What can hang from each mark
q231: q598
q769: q410 q598
q348: q410
q640: q598
q410: q253 q348 q769
q598: q204 q348 q593
q253: q410 q598
q204: q410 q598
q593: q598

Known rows, with every way that one mark hangs from another
q204(q410(q253 q348 q769) q598): [-0.24  0.74 -2.11  2.44 -2.58 -2.06  0.28 -4.92 -0.56  8.27 -1.41 -3.60
  0.37  0.33  0.01 -2.76 -3.43 -3.25 -2.37 -1.75 -1.45  1.80]
q253(q598(q348(q410(q769)) q593)): [-1.64 -2.45 -2.06 -0.73 -1.02  0.74  1.22 -1.29  1.34 -0.37  1.49 -2.81
 -3.71 -1.48 -0.04 -1.62 -1.12 -1.50 -0.27 -0.47 -1.69  2.67]
q769(q410): [-1.36 -2.97  0.32  2.08 -2.24 -1.25 -0.25  4.17 -1.29  0.92  2.64 -1.96
 -0.73 -0.23 -7.97 -1.21 -1.14 -0.54  2.63  1.72 -0.78  2.93]
q253(q410(q769) q598(q348 q593)): [-1.06 -1.92 -2.95 -0.43 -0.49  0.24  0.25 -3.20  2.14  0.53  3.09 -2.23
 -2.51 -1.55 -2.29 -1.98 -0.44 -1.29 -0.94  1.39 -1.66  1.99]
q253(q598(q204)): [-1.79 -0.94 -0.05 -0.46 -2.43 -0.21 -0.49  2.86  0.69  1.48  1.54 -2.47
  1.08  1.05 -3.36 -0.95  1.94 -0.38  0.91  0.94 -2.46 -1.35]
q348(q410(q253(q598(q593)))): [-2.26 -4.55  0.94 -0.84 -1.11  1.07  1.44 -1.16 -0.42  2.91  0.16 -2.69
 -1.16 -0.11 -0.64 -1.92 -0.54 -2.12  0.34 -1.41 -1.40  0.91]
q410(q253 q769(q598(q204 q348))): [-0.70  2.15 -0.54  0.16 -2.64 -0.34  0.99 -2.95  0.48  4.88 -2.19  0.01
 -2.07 -0.02  0.30  0.51 -0.73 -1.63 -0.62  1.20 -2.50 -2.13]
q593(q598(q204)): [-2.33  0.03  0.13 -0.86 -3.21  0.86  0.77  2.27 -1.47  1.85  2.01 -1.81
 -0.16  1.80 -1.10 -0.78  1.16  1.10  1.45  1.22 -2.26 -0.29]
q640(q598): [-2.13 -3.09 -0.46  0.17 -2.77 -1.28 -0.15  5.89 -0.39  1.30  0.86 -1.76
 -1.50 -1.16 -4.85 -1.16 -0.48 -1.15  0.41  3.41 -2.60  0.66]
q253(q598): [-2.61 -3.49 -1.16  0.39 -2.64 -0.86 -0.63  3.18 -0.15  3.36  1.77 -3.05
 -0.29 -0.08 -5.67 -1.29  0.90 -1.11  1.14  1.12 -2.10  1.23]
q253(q410 q598(q204 q348)): [-1.00  1.11 -1.28  0.09 -0.65  0.53 -1.61 -0.47  3.08 -0.72  2.86 -1.55
  1.17  0.77 -2.28 -1.46  1.72  0.27 -0.48  1.71 -2.68 -2.70]
q593(q598(q204 q348(q410))): [-2.16  1.52 -0.23 -0.70 -1.95  2.21  0.57  0.81  0.20 -1.16  1.75 -1.39
 -1.22  1.51  2.23 -0.95  0.22  1.50  0.68  0.19 -2.49 -1.06]
q204(q598(q348 q593)): [-1.71  0.39 -2.32 -1.24 -0.63 -0.34  0.27 -0.98  0.70 -2.74 -0.37 -2.96
 -2.27 -0.78  0.08 -3.96 -0.55 -0.59 -1.87  2.42 -2.65  1.51]
q410(q253(q598(q204 q593)) q348): [-2.21 -0.65 -0.65  0.14 -0.08  0.28  1.79 -2.91  1.26  2.39 -1.40 -1.20
  1.14  0.85  2.96 -0.86  0.15 -1.61 -0.47 -0.33 -1.67 -2.31]
q253(q410 q598(q593)): [-1.96 -3.87 -0.98 -1.40 -0.58 -0.06 -0.21  0.86  0.91  0.27  4.13 -2.68
 -0.76 -0.53 -4.58 -3.27  0.59 -0.80  0.04  1.87 -1.73  1.73]
q231(q598(q204(q410) q348 q593)): [-0.72  2.90 -0.96 -2.97  0.58  2.09  0.97 -2.97  1.11 -4.75 -1.78 -1.89
 -0.58  0.08  0.54 -3.46 -0.63  0.73 -1.12  2.79 -2.16 -0.85]
q348(q410(q253 q769(q598(q204 q593)))): [-0.69 -0.93  1.95 -2.35 -2.09  0.36  2.53 -1.09 -0.88  2.95 -0.32 -0.99
 -3.03  0.01  1.54 -1.53 -1.85 -2.00 -0.28 -0.37 -1.79  0.13]
q231(q598(q348 q593)): [-2.76 -1.20 -2.53 -1.51 -0.29  1.50  0.97 -0.53 -0.33 -2.54 -1.24 -2.04
 -3.05 -1.49 -1.17 -2.54 -1.34 -0.15 -0.51  3.43 -2.16  1.45]
q593(q598(q204 q348(q410(q769)))): [-1.35  1.40 -0.81 -0.23 -2.97  1.91  1.16 -0.84 -0.27  1.17  1.98 -1.73
 -2.40  0.96  2.40 -0.08 -0.76  0.60  0.47 -0.78 -2.12  0.38]
q593(q598(q204 q348(q410(q253 q769)))): [-1.01  1.21  0.23  0.57 -3.03  2.54  1.80 -4.67 -0.89  4.71 -0.34 -1.18
 -1.74  1.35  4.26  0.93 -1.20 -0.37  0.19 -2.21 -1.77 -1.15]
q231(q598(q204 q348(q410(q253 q769)))): [-0.72  0.79 -0.21  0.38 -2.35  2.55  0.90 -3.88 -0.87  3.52 -2.32 -1.85
 -1.55  0.24  2.26  0.03 -2.62 -1.40 -0.65 -1.05 -2.01 -1.57]
q231(q598(q348)): [-2.68 -0.83 -2.64  0.35 -1.68  0.91 -0.47  0.94 -0.61  0.45 -0.85 -2.23
 -1.94 -0.90 -3.20 -1.53 -1.25 -0.15 -0.06  3.05 -2.44  0.69]
q769(q410(q253) q598(q348)): [-1.54 -0.61  0.79  1.64 -0.99 -1.12 -0.04  0.55  0.20  3.95 -0.92  0.86
 -2.10 -1.05 -5.58  0.01 -0.85 -1.21  1.25  2.28 -1.58 -0.24]

Rows
[ 0.33  2.62 -0.47 -1.68 -0.51  2.46  2.25 -8.44  0.11  1.23 -3.66 -1.70
 -1.17 -0.14  2.54 -1.60 -2.12 -1.15 -1.65  0.33 -1.43 -0.90]
q231(q598(q204(q410(q253 q769)) q348 q593))
[-0.63 -2.20  1.49 -1.32 -1.97  1.34  2.17 -3.14 -0.02  3.48  0.06 -2.49
 -0.98  0.47  1.89 -0.72 -0.62 -2.26 -0.02 -2.59 -1.38 -0.25]
q348(q410(q253(q598(q204 q593)) q769))
[-1.84 -2.80 -3.56  2.50 -1.99 -1.79 -0.84  0.44  1.20  5.94  4.35 -2.68
 -0.43 -0.64 -3.88 -1.40 -1.61 -2.09 -0.47  0.21 -1.48  2.11]
q253(q410(q348 q769) q598)
[-1.52  0.50 -0.86 -0.31 -1.29 -1.03  2.73 -2.32  0.09  4.31 -1.54  0.00
 -2.12 -0.20  2.82 -0.88 -2.12 -2.26 -0.91  0.88 -1.75 -0.60]
q410(q253 q348 q769(q598(q204 q593)))
[-1.10 -3.64 -1.80  0.98 -2.97 -1.03 -1.05  0.74  0.25  5.53  4.65 -3.21
 -0.90 -0.58 -6.34 -1.42 -0.31 -1.78  0.25  0.47 -1.64  2.39]
q253(q410(q769) q598)
[-0.87 -1.90 -1.27  0.74 -1.51  1.52  2.47 -5.75 -0.65  1.25 -1.42 -2.22
 -3.64 -0.71  2.77 -1.13 -3.62 -2.22 -0.55 -1.24 -0.97  2.15]
q598(q348(q410(q253 q769)) q593)
[-1.56  0.38  1.58  0.26  0.59 -1.19  1.92  0.69  0.61  1.53 -0.58  1.38
 -0.74 -0.14 -0.80 -1.10 -1.24 -1.21  0.69  1.74 -1.18 -1.19]
q769(q410(q253 q348) q598(q204 q593))
[-1.75  1.51  0.25 -3.17  0.07  0.71  1.18  1.85  1.71 -5.11  0.46 -0.38
 -3.19 -0.28  1.53 -2.98 -0.37  0.30 -0.57  2.34 -2.82 -0.90]
q769(q598(q204 q348(q410) q593))
[-1.49  0.91  0.49 -0.08 -1.32  2.86  0.28 -2.28 -0.47  1.16 -2.63 -1.54
 -0.35  0.84  2.12 -0.86 -1.67 -0.51 -0.47 -0.12 -2.41 -2.86]
q231(q598(q204 q348(q410(q253))))
[-0.03  0.31  0.91 -1.05 -0.94  1.63  2.56 -2.88  1.18 -0.67 -2.17 -0.35
 -2.79 -1.02  4.74 -0.12 -2.07 -1.89 -1.40  0.19 -2.18 -2.00]
q640(q598(q204 q348(q410(q253 q769)) q593))
[-1.12  1.34 -0.75  0.39 -1.63  1.13  0.00  0.78  0.92 -3.56  0.73 -2.05
 -0.58  1.14  1.04 -1.70 -1.04  0.31  0.20  0.52 -2.32 -1.07]
q598(q204 q348(q410))
[-0.66 -0.12 -0.58 -2.28 -1.09 -1.09  0.30 -0.79 -0.24 -0.95  0.67 -4.15
 -0.63 -0.04 -2.60 -5.66 -0.78 -0.97 -1.66  1.39 -1.98  2.87]
q204(q410 q598(q593))
[-1.59  0.61 -0.41 -0.29 -1.18  1.07 -0.66  1.42  2.28 -1.62  1.15 -2.13
  0.04  0.80 -0.13 -1.10  0.97 -0.02  0.13 -0.13 -2.68 -2.03]
q253(q598(q204 q348(q410)))
[-0.95  1.54 -0.53 -1.39  0.50 -0.82  1.49  1.51  2.30 -3.44 -0.30 -0.86
  0.28 -0.31  1.48 -3.00 -1.23 -0.55 -1.38  2.78 -2.18 -1.25]
q640(q598(q204(q410(q348)) q593))
[-1.46 -0.43 -1.67  1.06 -2.85 -0.93  0.87 -2.58 -0.29  6.71 -1.92 -0.56
 -3.50 -1.14 -1.92  0.21 -1.74 -2.30 -0.41  1.35 -2.12  0.39]
q410(q253 q769(q598(q348)))
[ 0.01  2.76 -1.62 -2.55 -0.45  1.79  1.53 -4.49  0.72 -2.44 -1.53 -2.25
 -1.80 -0.52  0.81 -2.60 -1.67 -0.11 -1.29  1.79 -1.77  0.56]
q231(q598(q204(q410(q769)) q348 q593))
[ 0.00  3.50 -1.27  0.07 -1.16  0.37 -0.18 -2.33  1.55 -2.89 -0.36 -2.09
  0.90  1.33 -0.82 -2.27 -0.28  0.44 -0.28  1.52 -2.00 -1.24]
q598(q204(q410) q348)
[-2.22 -0.26 -0.84  1.97 -1.50 -0.28  0.34 -1.29  1.06  5.46 -1.12 -1.39
  2.23  1.42  0.99  0.11  0.27 -1.71 -0.09 -0.81 -1.95 -3.02]
q410(q253(q598(q204)) q348)
[ 0.79  3.33 -1.86  0.53 -2.22  0.10  0.45 -3.87  1.16 -0.48 -0.09 -2.42
 -0.31  0.75 -0.54 -1.46 -1.38 -0.37 -0.48  0.54 -1.65  0.13]
q598(q204(q410(q769)) q348)
[-0.57  1.00 -1.97 -0.70 -0.43 -0.74  1.55 -2.72  2.13  0.92  0.94 -2.53
  0.28  0.16  0.87 -2.30 -0.74 -1.37 -0.86 -0.52 -1.30  0.79]
q253(q598(q204(q410(q348 q769)) q593))
[-2.28 -1.19  0.10 -1.42 -0.22  0.69  1.70 -1.55  0.29  0.34 -1.59 -0.41
 -3.89 -1.04  1.11 -2.32 -1.80 -1.48 -0.68  1.18 -2.16  0.18]
q769(q598(q348(q410(q253)) q593))
[-1.27  1.19 -0.47 -2.06 -0.08  0.63  1.26  1.58  2.24 -5.47 -0.99 -0.20
 -1.78 -1.03  1.51 -1.33  0.39  0.06 -0.92  4.17 -2.96 -2.26]
q640(q598(q204 q348 q593))
[-1.82 -1.95 -2.22 -1.34 -1.12  1.90  1.52 -1.14 -0.78 -1.21  0.03 -2.77
 -4.69 -1.88  0.43 -2.32 -3.38 -0.99 -0.66  1.01 -1.70  3.24]
q231(q598(q348(q410(q769)) q593))
[-0.85  1.86 -0.73  0.29 -0.93 -1.43  0.09  3.04  1.94 -0.43 -0.03 -1.07
  1.31  0.24 -0.55 -1.98 -0.99 -0.68 -0.93  2.30 -2.46 -1.96]
q640(q598(q204(q410(q348))))
[-1.05  1.81  1.06 -1.89  0.69 -0.46  0.97  2.46  1.89 -4.48  0.84  1.06
 -2.49 -0.88 -3.00 -1.70  0.39  0.56  0.97  3.89 -1.97 -0.58]
q769(q410 q598(q204 q348 q593))
[-0.77  1.61  2.05 -1.08  0.68  0.18  1.59 -1.23  1.22 -0.93 -1.47  1.65
 -1.77 -0.49 -1.33 -0.63  0.00 -0.43  0.64  2.47 -1.67 -2.03]
q769(q410(q253) q598(q204 q348 q593))
[-0.52 -0.49 -0.98 -0.30 -1.50  0.68  1.52 -5.47 -0.38  2.20 -1.45 -3.14
 -3.26 -0.81  3.31 -2.78 -2.93 -2.62 -2.39 -1.43 -1.87  1.89]
q204(q598(q348(q410(q253 q769)) q593))
[-2.23 -3.32 -2.45  1.54 -1.37 -0.60  2.16 -4.07  0.13  6.74 -0.75 -2.11
 -1.45 -0.89  0.95 -0.43 -1.91 -3.22 -0.50 -1.07 -0.95  1.64]
q410(q253(q598(q593)) q348 q769)
[-1.70  1.16 -1.47  0.01 -1.34  0.38 -0.67  0.43  2.30 -0.62  0.21 -1.72
  0.51  0.69 -1.28 -0.48  1.88  0.06  0.14  1.42 -2.74 -2.39]
q253(q598(q204 q348))
[-0.48  1.36 -1.08 -0.55 -0.62  1.03  2.54 -6.36 -0.60  3.64 -2.78 -1.94
 -0.09  0.23  3.06 -2.01 -3.36 -1.88 -1.58 -0.36 -0.99 -0.08]
q231(q598(q204(q410(q253 q348 q769)) q593))
[-1.08 -1.72 -2.06  0.86 -0.70 -0.73  2.12 -6.15  0.72  6.34 -1.11 -2.51
 -0.44 -0.57  0.38 -1.60 -2.13 -3.10 -1.02 -1.70 -0.62  1.94]
q204(q410(q253(q598(q593)) q348 q769))
